What can hang from each mark
toman: duzi
zonan: moduf tegor
savivas: gutak
tegor: zonan
pekimo: moduf
valol: duzi savivas
moduf: gudin pamu pekimo valol
duzi: toman valol

Each row was made from one small tree. The marks that hang from a mark follow it in brackets, in alphabetical order. Every link used is in the known rows. Write each row's tree.
Known rows
moduf(gudin): [-0.44  0.74  0.26 -2.98 -1.42  0.65  0.10  0.03 -0.76 -0.21 -0.64  1.35
 -0.02  0.24 -0.75 -0.27  0.66 -0.02]
zonan(moduf(valol) tegor): [ 0.31  1.63  0.07  0.13 -1.17  0.85 -0.07  0.08  0.19 -0.58  3.60  0.52
 -0.02 -0.24 -1.27 -0.04  0.86 -0.32]
zonan(moduf(gudin pamu pekimo valol(duzi savivas)) tegor): [ 0.85 -1.25 -0.22  4.11  1.39 -0.50 -0.75 -0.02  0.62  1.26  2.14 -1.34
  0.57 -1.61  1.75  0.25 -0.47 -0.27]
toman(duzi(valol(savivas(gutak)))): [-1.21  1.13 -1.03 -0.74 -0.79  0.91  1.77  0.09 -0.87  1.14 -3.44  0.82
 -0.33 -0.38 -0.86  1.76  0.43 -1.68]
tegor(zonan(moduf(gudin valol(duzi savivas)))): [ 0.01 -1.74 -0.35  1.38  1.18 -0.28  0.40  0.20  0.18 -0.56  0.35  0.02
 -0.10  0.04 -0.38  1.26  0.22 -0.76]
pekimo(moduf(gudin pamu valol(duzi(toman) savivas(gutak)))): [-0.07 -1.58 -0.46  1.87  1.48 -0.79  0.17 -0.12 -0.09  2.19 -4.67 -0.24
 -0.08 -0.04  1.82 -0.15 -1.91  0.97]
duzi(toman valol(savivas)): [-1.34  1.90 -1.12 -1.99 -1.89  2.27  1.68  0.39 -1.21  0.38 -2.73  0.24
 -0.64  0.11 -0.16  0.64  1.25 -0.58]
pekimo(moduf(pamu)): [ 0.23  1.50  1.45 -2.13 -1.12  0.29 -0.65 -0.03 -0.14 -0.66  0.28  0.69
 -0.41  0.04 -1.23 -1.08  0.61  0.42]
zonan(moduf tegor): [ 0.25  2.05  0.58 -0.53 -1.78  1.66  0.14  0.29  0.28 -0.14  2.52  1.15
 -0.90 -0.34 -1.82 -0.11  1.29 -0.85]
tegor(zonan(moduf(pamu valol))): [-0.05  0.71  0.78 -1.37 -0.24  0.48 -0.07  0.13  0.37 -2.51  2.28 -0.08
 -0.16  0.78 -1.04 -0.46  0.61  0.25]
moduf(pekimo valol): [-0.30  1.01 -0.19 -2.26 -1.13  0.29 -0.38 -0.35 -0.40 -0.71  1.04 -0.56
  0.77  0.52 -0.05 -0.36  0.46 -0.08]
zonan(moduf(gudin pekimo valol) tegor): [ 0.59  0.70 -0.72  0.87 -0.05  0.29  0.30 -0.27  0.38  0.09  4.43  0.11
  0.65  0.00  0.93 -0.38 -0.10  0.37]
pekimo(moduf): [ 0.10  1.62  0.81 -2.52 -1.54  0.53 -0.10 -0.08 -0.30 -0.56  0.36  1.29
 -0.56  0.49 -1.89 -0.47  0.93 -0.08]
tegor(zonan(moduf(gudin pamu pekimo valol(savivas(gutak))))): [-0.26 -1.47 -1.10  1.00  1.54 -1.22  0.76  0.01  0.90 -0.49 -0.46 -0.44
 -0.05  0.96  1.80 -0.18 -1.58  0.63]
valol(duzi(toman) savivas(gutak)): [-0.98 -0.36 -0.32 -0.28 -0.84  1.31  0.55  0.33 -0.41  2.35 -6.86  0.23
 -1.30  0.00 -0.31  0.80 -0.20 -1.28]
zonan(moduf(pamu pekimo valol(duzi))): [ 0.59 -0.32  0.68  0.51  0.02  0.20 -1.21 -0.04  0.30  0.13  1.68 -1.08
  0.69 -0.66 -0.05 -0.50  0.36 -0.15]
zonan(moduf(gudin pamu pekimo) tegor): [ 0.65  0.97  0.36  0.62 -0.29  0.84 -0.01  0.00  0.61  0.36  3.35  0.14
 -0.13 -0.51  0.99 -1.01  0.08  0.34]
pekimo(moduf(pamu valol(duzi))): [ 0.56  0.11  1.37 -0.15  0.07 -0.36 -1.34 -0.26 -0.22 -0.11  0.33 -0.31
  0.39 -0.49 -0.77 -0.59  0.09  0.46]

Which tree is each row?
[ 0.14 -1.14 -0.37  1.49  0.87  0.10  0.11  0.05  0.61 -0.75  0.86 -1.27
 -0.19  0.28 -0.28  1.08  0.50 -1.44] => tegor(zonan(moduf(pekimo valol(duzi savivas))))
[ 0.17 -1.96 -0.16  1.87  1.44 -1.91 -0.43 -0.13  0.04  1.74 -3.30  0.23
  0.22 -0.56  0.91 -0.03 -1.70  0.87] => pekimo(moduf(gudin pamu valol(duzi savivas(gutak))))
[ 0.38  0.30  0.60 -1.20  0.14 -0.97 -0.51 -0.32 -0.33 -0.72  1.53  0.45
  0.80  0.12  0.35 -1.06 -0.41  1.65] => pekimo(moduf(gudin pamu valol))
[-0.75 -0.67 -0.05 -0.25 -0.85  0.14 -0.16  0.31 -0.27  1.85 -5.55  0.67
 -0.97 -0.53 -1.23  0.88  0.00 -1.37] => valol(duzi savivas(gutak))
[-0.65  0.09  0.28 -0.49 -1.01  1.83 -0.07  0.31 -0.70  1.49 -4.28 -0.40
 -0.86 -0.45 -0.65  0.95  1.01 -1.65] => valol(duzi(toman) savivas)
[-0.03 -0.21 -0.10  0.47  0.60 -0.25 -0.07  0.11  0.75 -1.78  1.80 -1.44
 -0.03  0.45  0.44  0.06  0.29 -0.41] => tegor(zonan(moduf(pamu pekimo valol(savivas))))
[ 0.25 -1.14  0.14  1.64  1.27 -0.34 -0.33 -0.12 -0.40  1.38 -1.97 -0.86
  0.33 -0.50  1.49  0.00 -0.71  0.67] => pekimo(moduf(gudin pamu valol(duzi(toman) savivas)))
[ 0.28  1.12  0.96 -1.49 -0.57 -0.44 -0.86 -0.24 -0.21 -1.05  1.41  0.04
  0.43  0.13 -0.65 -1.04  0.15  0.95] => pekimo(moduf(pamu valol))
[-0.21 -0.12 -0.12  0.17  0.11 -1.58 -0.40 -0.02  0.14  0.41 -2.29  0.12
 -0.11  0.04 -0.07 -0.43 -1.00  0.72] => pekimo(moduf(pamu valol(savivas(gutak))))
[-0.02  0.46 -0.14 -0.43 -0.50 -0.88 -0.35 -0.05 -0.27 -0.41  0.34  0.07
  0.18  0.06 -0.99  0.36  0.60 -0.16] => pekimo(moduf(valol(savivas)))
[-0.25 -0.81 -1.12  0.09  0.41 -1.89  0.57 -0.14 -0.11  0.90 -2.11  1.08
  0.14  0.51  0.35  0.09 -1.29  0.81] => pekimo(moduf(gudin valol(savivas(gutak))))
[ 0.25 -0.48  0.08  0.27  0.62 -1.64 -0.54 -0.11 -0.25 -0.13  0.40 -0.13
  0.69 -0.38  0.71 -0.32 -0.36  0.99] => pekimo(moduf(gudin pamu valol(savivas)))
[ 0.70  0.59 -0.12  1.23  0.33  0.06 -0.19 -0.22  0.51 -0.12  4.38 -0.50
  0.77 -0.44  1.54 -0.97 -0.42  0.85] => zonan(moduf(gudin pamu pekimo valol) tegor)
[ 0.31 -1.10  0.75  0.33  1.14  0.12 -0.16  0.01  0.27 -1.22  1.37  0.01
  0.19  0.16 -0.08 -0.10 -0.16  0.38] => tegor(zonan(moduf(gudin pamu valol(duzi))))
[-0.10  0.06 -0.24 -1.45  0.08  0.23  0.83  0.00  0.11 -1.99  2.60  0.90
  0.10  1.23 -0.62  0.06  0.24  0.33] => tegor(zonan(moduf(gudin valol)))
[-0.08 -1.55 -0.06  1.79  1.60  0.63  0.47  0.26  0.20 -0.16 -1.06 -0.94
 -0.26  0.12  1.15  0.58 -0.33 -0.15] => tegor(zonan(moduf(gudin pamu valol(duzi(toman) savivas))))
[-0.07 -0.90 -1.14  0.48  0.92 -0.49  0.87 -0.02  0.49 -1.28  2.10 -0.49
  0.21  0.95  0.87  0.58 -0.03 -0.34] => tegor(zonan(moduf(gudin pekimo valol(savivas))))
